Known rows, with every step that occurs:
gamunan/pavose: -17.7	9.4	-0.9	-5.2	-2.6	-5.3	-4.5	10.8	4.0	-6.6	-8.9	15.1	4.0	23.9	4.7	-13.5	-7.8	6.2	18.6	7.2	3.1	-7.8	-9.7	-1.5	9.2
pavose/gamunan/sibi/nivagi/zafe/dadu: 3.1	15.1	32.2	-5.3	21.2	0.7	-18.9	-72.7	40.0	-24.0	16.5	-25.1	-18.0	-0.3	-21.4	-19.0	-26.5	-12.0	-5.0	-20.4	-2.0	14.6	14.1	-12.7	17.5
nivagi/zafe/gamunan/sibi/dadu/pavose: -23.8	15.0	13.3	-33.7	-17.7	-10.1	-11.3	-44.8	7.5	-13.2	-21.2	0.8	-19.5	-3.9	0.6	-15.6	-24.5	1.8	19.2	-17.1	11.6	7.1	21.1	-16.8	29.2
nivagi/pavose/gamunan/sibi/dadu/zafe: -44.3	12.7	6.4	-33.4	-17.5	-10.6	-16.8	-38.4	9.2	-34.9	-29.7	-0.7	0.8	-10.7	-2.8	-18.9	-25.3	-18.5	-7.4	2.3	15.6	11.9	15.8	-6.4	28.4
nivagi/pavose: -11.8	-6.2	-8.2	-16.4	16.2	-1.5	-5.0	3.7	-9.6	3.7	-17.0	5.3	-7.9	-0.2	6.4	-23.6	-14.9	-4.8	4.9	-8.3	2.0	-1.7	-2.4	2.9	-6.5
gamunan/sibi: -8.2	12.0	7.6	-13.5	-15.1	7.9	-3.3	-9.4	5.5	-8.8	-0.7	-4.2	-0.1	13.4	3.9	-13.9	0.0	5.2	14.2	-4.0	7.3	1.6	1.6	1.6	10.7
pavose/gamunan/sibi/dadu/zafe/nivagi: -30.0	27.4	25.9	-1.3	-22.0	2.6	-23.2	-43.0	44.4	-46.8	-3.8	-10.4	9.6	4.0	0.4	4.4	-9.1	-17.0	-12.3	0.5	-0.3	7.4	13.6	-10.0	28.2
sibi/nivagi: 2.2	0.9	9.8	7.7	14.6	1.5	-12.6	-23.2	11.0	-7.1	12.0	-4.6	-11.7	-5.2	-12.8	-2.5	-6.3	-3.2	-20.1	-3.1	-1.4	6.3	-7.3	-0.5	23.5
dadu/zafe/nivagi: -22.1	14.1	19.6	14.9	-6.1	8.5	-21.5	-11.7	19.6	-28.2	8.3	-9.4	9.6	12.3	8.5	5.3	-8.8	-15.5	-17.1	7.3	-5.6	-5.5	3.8	-4.9	8.3
gamunan/sibi/dadu/zafe: -33.7	17.9	5.5	-16.0	-23.9	-6.9	-6.5	-28.5	0.3	-29.9	-2.3	-6.3	6.0	12.7	0.8	-4.2	-17.6	9.0	-7.7	14.2	-0.3	10.4	7.7	-11.5	41.7
lare/ripos/gamunan/sibi/nivagi/zafe: 5.7	4.4	19.6	-7.5	17.7	19.6	-0.5	-37.8	18.1	-11.1	7.8	-30.6	-10.6	2.4	0.9	-27.1	-20.2	-14.3	-2.6	-25.5	-4.7	6.1	11.5	-3.8	46.4
dadu/pavose: -17.6	3.0	3.6	-15.3	-7.0	-7.0	-6.1	-0.1	-10.4	9.2	-13.6	9.6	-0.8	-4.7	-2.8	-8.5	-11.0	4.9	6.3	-3.5	13.0	-7.0	3.0	-1.1	4.1
pavose/gamunan/sibi/nivagi: -6.1	7.7	22.4	-10.8	-2.0	3.9	-24.8	-46.2	35.6	-23.8	-7.7	-6.0	-10.9	-16.0	-18.0	-15.3	1.4	-22.3	-9.5	-11.3	18.2	13.5	3.3	4.6	21.1
dadu/sibi/nivagi/zafe/gamunan: 8.4	-2.4	10.7	7.7	19.9	-6.1	-24.9	-64.8	28.3	-11.7	-20.3	-4.0	-27.1	-21.6	-15.5	-22.4	-22.6	-25.5	0.3	-13.7	15.6	9.8	21.6	-7.5	14.7
nivagi/zafe/gamunan: 1.4	-5.4	8.8	-5.6	5.1	-5.0	-14.6	-28.9	19.2	-13.2	-15.7	-6.4	-21.8	-20.4	0.6	-6.1	-9.3	-29.3	11.4	-10.8	17.1	4.7	21.7	-10.5	-11.2
zafe/nivagi/pavose/gamunan/sibi/dadu: -17.8	20.2	16.5	-18.1	-7.3	-1.0	-13.3	-38.3	40.5	-25.7	-15.2	-2.3	-7.1	5.2	1.7	-15.2	-10.9	-9.2	4.3	-20.9	-5.9	13.8	8.9	-8.3	23.2
dadu/sibi/nivagi/zafe/gamunan/pavose: -10.2	7.5	7.3	-1.5	16.7	-10.2	-26.1	-49.8	29.3	-15.9	-30.8	10.6	-19.6	7.2	-9.7	-34.7	-29.5	-16.9	18.0	-4.8	17.7	1.5	11.9	-6.6	25.2
sibi/nivagi/zafe/dadu: 11.0	10.2	19.7	11.7	37.3	-1.9	-9.8	-52.4	17.4	-10.2	34.6	-24.7	-18.7	12.3	-14.7	-9.7	-32.3	2.9	-14.5	-14.3	-23.8	9.3	6.0	-17.8	19.8
zafe/nivagi/sibi/dadu/pavose: -27.6	14.2	0.6	6.3	0.7	-2.7	2.2	-35.2	5.1	-13.5	-23.4	8.8	-2.2	17.6	-0.2	1.5	-22.0	14.6	0.0	-12.0	-18.5	4.0	12.7	-18.0	28.8
zafe/gamunan: -0.1	-2.5	1.4	-0.3	-9.4	-0.7	-15.1	-5.7	10.9	-5.2	-9.0	5.5	-20.8	-15.3	-3.8	5.0	-2.7	-31.7	8.4	0.3	19.2	6.7	9.3	-3.0	-10.7
ripos/lare: 0.0	-0.8	1.2	3.7	-1.5	7.5	-9.0	5.1	0.2	-1.4	5.6	-6.5	-5.6	12.5	-3.6	13.3	3.5	-8.8	-12.6	-1.3	5.3	5.8	3.2	3.0	14.6
lare/ripos: 11.5	3.0	0.6	2.6	5.4	12.0	17.1	16.0	1.5	9.3	0.2	-2.3	10.8	8.8	17.5	0.3	-0.9	-10.3	9.5	-13.2	1.4	1.6	9.4	-1.3	6.7
zafe/dadu/pavose/gamunan/sibi/nivagi: -13.8	21.0	28.1	-15.9	-3.7	2.3	-28.2	-54.3	25.8	-13.5	5.7	-5.7	-15.4	-5.0	-26.1	-19.7	-23.0	-16.2	-3.5	-18.1	17.6	10.4	4.8	-4.9	27.8
nivagi/zafe/dadu/pavose/gamunan: -11.0	5.5	18.1	-15.4	6.7	-13.2	-14.1	-43.2	19.4	-6.5	-11.9	-7.4	-5.4	-22.6	-17.1	-13.5	-25.1	-21.6	5.9	-19.9	15.2	1.5	21.9	-13.3	-9.1
zafe/dadu: 5.1	12.2	5.1	5.4	8.0	2.4	1.9	-11.1	0.0	5.7	30.1	-9.8	-5.9	19.8	-7.1	2.5	-20.7	3.5	0.7	-1.4	-16.3	4.5	-0.5	-11.1	4.1
lare/ripos/gamunan: 8.4	-2.9	-3.4	4.6	-0.6	20.1	17.3	17.8	-9.1	14.8	2.8	-12.9	2.3	0.8	3.9	-2.1	-8.4	-24.0	1.7	-11.5	-7.3	3.3	3.7	3.7	25.2
nivagi/sibi/dadu: -12.2	2.2	-14.9	9.4	6.4	-6.6	16.6	-38.0	-4.5	-16.1	-20.5	5.7	-2.9	13.8	-5.8	6.9	-12.7	16.2	-3.0	-2.7	-17.6	16.7	12.6	-14.9	24.6
nivagi/zafe: 1.3	-4.3	6.3	-3.9	16.9	-5.2	0.0	-25.1	8.8	-9.6	-6.3	-14.4	-2.2	-5.2	2.7	-11.8	-6.9	4.1	1.3	-9.9	-1.0	-1.0	12.9	-7.8	-1.3

Rows:
-34.4	5.3	8.9	-24.5	2.3	1.7	-39.7	-35.6	5.9	-25.2	-19.4	4.5	-28.5	-9.9	-5.8	-32.8	-30.7	-34.6	-4.0	-4.0	27.8	8.9	4.4	0.5	24.2 | dadu/zafe/gamunan/sibi/nivagi/pavose
13.4	14.1	7.8	19.4	26.4	-1.1	-11.9	-51.9	10.4	7.3	17.3	-5.0	-12.1	15.7	-23.2	-19.3	-33.2	6.5	-14.3	-6.4	-13.9	10.4	0.7	-7.2	34.2 | zafe/dadu/sibi/nivagi
-17.1	18.1	2.6	-26.7	-25.1	9.9	13.8	-5.9	-12.5	11.2	-11.1	-4.0	0.4	12.3	4.2	-11.6	-24.3	0.5	11.7	-18.8	-5.6	4.8	9.9	-5.5	57.5 | lare/ripos/gamunan/sibi/dadu/pavose
-32.7	8.9	12.2	-7.6	1.7	-7.8	-26.3	-36.1	32.6	-32.5	-27.6	0.1	-1.2	-16.7	-1.2	-8.4	-19.4	-32.1	-15.9	-7.1	6.1	9.2	13.3	-7.3	10.3 | sibi/dadu/zafe/nivagi/pavose/gamunan
-37.4	3.1	-12.3	5.2	-4.7	-10.8	3.4	-40.7	-9.9	-33.3	-26.7	1.7	6.2	7.6	-3.9	4.1	-24.5	2.4	-17.1	13.9	-5.6	12.0	18.2	-15.6	30.6 | nivagi/sibi/dadu/zafe
-29.0	6.3	-13.0	-8.8	-2.6	-12.8	10.2	-32.9	-15.2	-4.5	-33.5	13.2	-3.1	5.6	-7.8	-1.6	-24.4	17.4	2.9	-7.6	-7.1	7.4	14.9	-15.3	27.3 | nivagi/sibi/dadu/pavose
-7.8	6.0	4.0	-13.9	-21.4	17.0	-1.7	-6.5	-1.8	-1.9	1.7	-12.9	-6.0	6.9	-6.4	-16.0	-7.6	-8.3	7.6	-4.8	-2.0	1.3	-0.8	4.8	29.1 | ripos/gamunan/sibi
-7.8	14.6	10.4	-18.4	-12.6	-6.3	-6.1	-45.1	21.5	-21.8	-8.2	-7.2	-20.1	3.3	0.5	-7.4	-14.0	-2.0	15.4	-13.9	-1.4	15.5	20.6	-17.7	31.4 | nivagi/zafe/gamunan/sibi/dadu
-35.6	14.5	9.9	-19.6	-29.2	-9.8	-13.0	-42.8	15.9	-38.6	-19.3	-4.5	8.8	-8.8	-8.5	-3.1	-13.1	-13.8	-9.9	7.5	16.5	12.2	17.7	-7.5	32.4 | pavose/gamunan/sibi/dadu/zafe
-10.7	7.2	15.4	-19.3	-20.5	4.9	-13.1	-25.5	29.0	-20.1	-20.2	-3.8	3.2	-12.0	-7.9	-12.4	8.3	-19.9	13.5	-9.1	25.3	8.1	11.7	5.1	-1.2 | pavose/gamunan/sibi
-17.8	11.0	-0.1	-15.8	-9.8	-16.4	3.3	-13.6	-8.7	5.3	-10.1	9.3	-3.9	0.1	-4.1	0.2	-18.0	17.1	-1.2	-5.5	-6.3	1.0	5.3	-10.1	28.6 | sibi/dadu/pavose
-20.4	6.3	6.3	-19.8	-13.5	-18.3	-7.7	-28.2	15.3	-4.8	-27.0	10.0	-1.8	-26.9	-14.9	0.7	-6.7	-15.9	-2.7	-11.2	17.5	7.5	14.8	-7.1	12.4 | sibi/dadu/pavose/gamunan
-22.0	20.5	15.7	14.0	-8.4	1.1	-13.6	-23.1	22.5	-32.4	10.9	-8.8	5.4	16.0	7.2	13.5	-16.5	-2.0	-21.5	7.6	-20.2	2.3	3.7	-14.9	31.2 | sibi/dadu/zafe/nivagi
-31.7	9.3	8.3	-2.3	8.7	3.2	-25.0	-5.5	7.9	-20.6	-11.5	-1.9	-0.2	8.8	11.9	-19.0	-26.4	-18.7	-8.7	-1.6	-1.2	-5.9	1.4	-2.4	2.1 | dadu/zafe/nivagi/pavose
-2.4	3.9	5.1	-2.4	31.3	-8.2	-23.3	-58.7	23.9	-0.6	-22.1	0.9	-16.2	-16.8	-26.3	-35.3	-35.2	-28.2	-8.6	-19.0	10.8	14.2	8.4	-0.6	8.1 | zafe/dadu/sibi/nivagi/pavose/gamunan
-9.4	13.2	9.2	-20.6	-20.7	-6.0	-1.0	-36.2	27.8	-22.2	-13.9	-1.9	-1.9	-6.3	-9.1	-0.8	-1.0	-1.9	4.2	-7.7	5.5	17.7	10.5	-5.6	25.3 | pavose/gamunan/sibi/dadu
-14.4	21.1	26.7	-17.5	13.0	-1.1	-16.3	-52.5	8.2	-5.7	15.7	-14.4	-16.8	16.2	-12.7	-28.8	-40.2	12.1	6.4	-21.8	-3.7	2.6	10.6	-16.0	29.2 | gamunan/sibi/nivagi/zafe/dadu/pavose
-27.8	29.0	21.0	2.8	-19.4	7.3	-15.4	-29.0	28.5	-38.6	10.8	-11.4	9.3	25.7	8.6	1.0	-15.0	2.0	-10.9	4.1	-14.9	3.4	6.3	-13.6	41.0 | gamunan/sibi/dadu/zafe/nivagi
-17.2	3.3	-2.3	-4.5	-9.5	5.0	-3.8	13.2	-4.0	0.0	-6.4	3.8	-2.4	19.6	-6.3	-14.3	-15.5	-10.6	12.0	7.0	-7.3	-6.6	-12.0	4.4	27.5 | ripos/gamunan/pavose
-5.5	-4.4	1.4	-9.0	25.0	-9.9	-24.1	-50.3	23.4	-4.7	-41.0	6.7	-10.6	-30.3	-20.0	-36.4	-19.8	-29.9	-8.9	-16.2	22.9	12.3	8.8	7.1	6.6 | dadu/sibi/nivagi/pavose/gamunan
-6.9	8.9	10.2	-16.8	-27.1	9.0	-16.6	-15.8	14.9	-12.7	-12.1	2.2	-17.7	-0.2	0.3	-8.1	0.3	-23.9	22.3	-6.4	23.4	6.9	10.3	-1.0	3.4 | zafe/gamunan/sibi
-4.4	-1.3	-6.5	-5.3	32.4	-6.1	-14.6	-36.3	0.6	7.2	-25.1	6.9	-14.5	-2.5	-9.6	-41.6	-29.8	-1.4	-8.9	-13.0	2.1	5.0	-1.8	3.3	22.8 | dadu/sibi/nivagi/pavose
-10.5	12.6	13.6	-11.4	14.0	-8.6	-5.4	-29.6	-3.9	6.1	8.3	-10.2	-7.6	6.9	-4.2	-16.3	-37.6	9.0	8.0	-15.0	-6.8	-4.0	13.6	-17.9	3.9 | nivagi/zafe/dadu/pavose
-34.1	1.4	-9.1	0.7	-14.3	-8.6	-10.6	-41.7	0.2	-32.6	-34.9	11.0	-13.9	-8.5	-8.7	8.5	-24.2	-33.1	-6.7	11.0	14.2	17.8	25.9	-18.6	19.5 | nivagi/sibi/dadu/zafe/gamunan
-25.2	19.4	6.8	-29.2	-21.1	-8.6	-0.6	-21.0	-6.3	-2.2	-10.4	6.5	-2.8	12.3	-0.6	-10.8	-17.1	22.3	12.3	-8.0	1.4	4.2	7.8	-10.0	38.7 | gamunan/sibi/dadu/pavose
-39.7	18.1	8.4	-12.6	-8.5	12.2	-19.1	-23.7	6.9	-25.7	-7.5	-12.8	-7.5	18.1	6.0	-23.2	-36.6	-16.5	-10.5	-4.2	-19.1	2.9	0.9	-6.1	43.5 | ripos/gamunan/sibi/dadu/zafe/nivagi/pavose
-11.4	9.5	13.9	-12.1	-6.2	-9.3	-14.4	-26.6	13.4	0.6	-8.9	2.9	-3.1	-14.8	-19.7	-4.3	-19.9	-24.2	2.6	-12.4	17.0	3.3	13.3	-6.0	-6.8 | zafe/dadu/pavose/gamunan
-5.4	3.0	28.4	-13.3	15.4	-2.5	-22.4	-65.7	42.7	-31.1	-11.0	-18.5	-10.7	-20.6	-14.8	-24.3	-7.0	-12.0	-3.9	-20.7	14.1	10.7	17.8	-5.4	16.3 | pavose/gamunan/sibi/nivagi/zafe
12.4	14.6	-3.6	11.2	11.4	-2.1	2.9	-34.1	0.6	14.9	4.9	-4.3	1.9	23.5	-12.2	-19.6	-31.4	8.8	5.7	-3.4	-12.7	4.3	6.6	-7.7	11.0 | zafe/dadu/sibi
1.2	7.4	4.1	-11.9	-19.0	29.0	11.4	6.9	-2.7	5.0	-0.5	-15.1	3.1	13.9	7.0	-13.9	-8.1	-18.1	15.0	-15.4	0.3	3.6	4.3	6.7	32.6 | lare/ripos/gamunan/sibi
-2.7	2.1	19.0	-7.3	15.2	11.0	-13.8	-49.6	16.9	-18.8	5.9	-28.3	-17.7	-2.2	-13.1	-27.1	-17.7	-5.1	-11.1	-16.1	-7.8	6.0	6.2	-1.2	41.3 | ripos/gamunan/sibi/nivagi/zafe
-38.6	8.5	3.5	-11.4	-21.6	-7.0	-28.3	-2.4	7.0	-23.1	-24.6	19.3	-6.5	7.6	0.8	-8.1	-19.6	-34.0	16.8	19.6	29.8	-1.6	3.5	-7.7	10.5 | dadu/zafe/gamunan/pavose
-17.3	13.9	18.4	-18.6	-5.6	9.3	-25.1	-24.9	38.3	-22.8	-23.2	-1.6	-3.1	-2.1	2.9	-27.4	-4.2	-26.7	13.3	-20.7	13.8	3.9	8.1	2.0	-6.5 | zafe/nivagi/pavose/gamunan/sibi
-18.9	8.3	-0.9	-8.3	-12.2	-4.7	-17.9	4.0	15.2	-9.2	-16.5	19.2	-13.7	9.4	1.5	-7.8	-9.3	-24.3	29.4	5.7	19.7	-0.7	-1.5	-2.5	1.7 | zafe/gamunan/pavose
-16.1	3.2	8.4	-23.3	8.3	4.2	-29.6	-30.0	9.1	-11.3	-15.8	4.7	-34.7	-4.4	-5.7	-33.2	-21.6	-24.5	6.4	-16.1	18.1	10.8	-0.6	0.1	19.3 | zafe/gamunan/sibi/nivagi/pavose
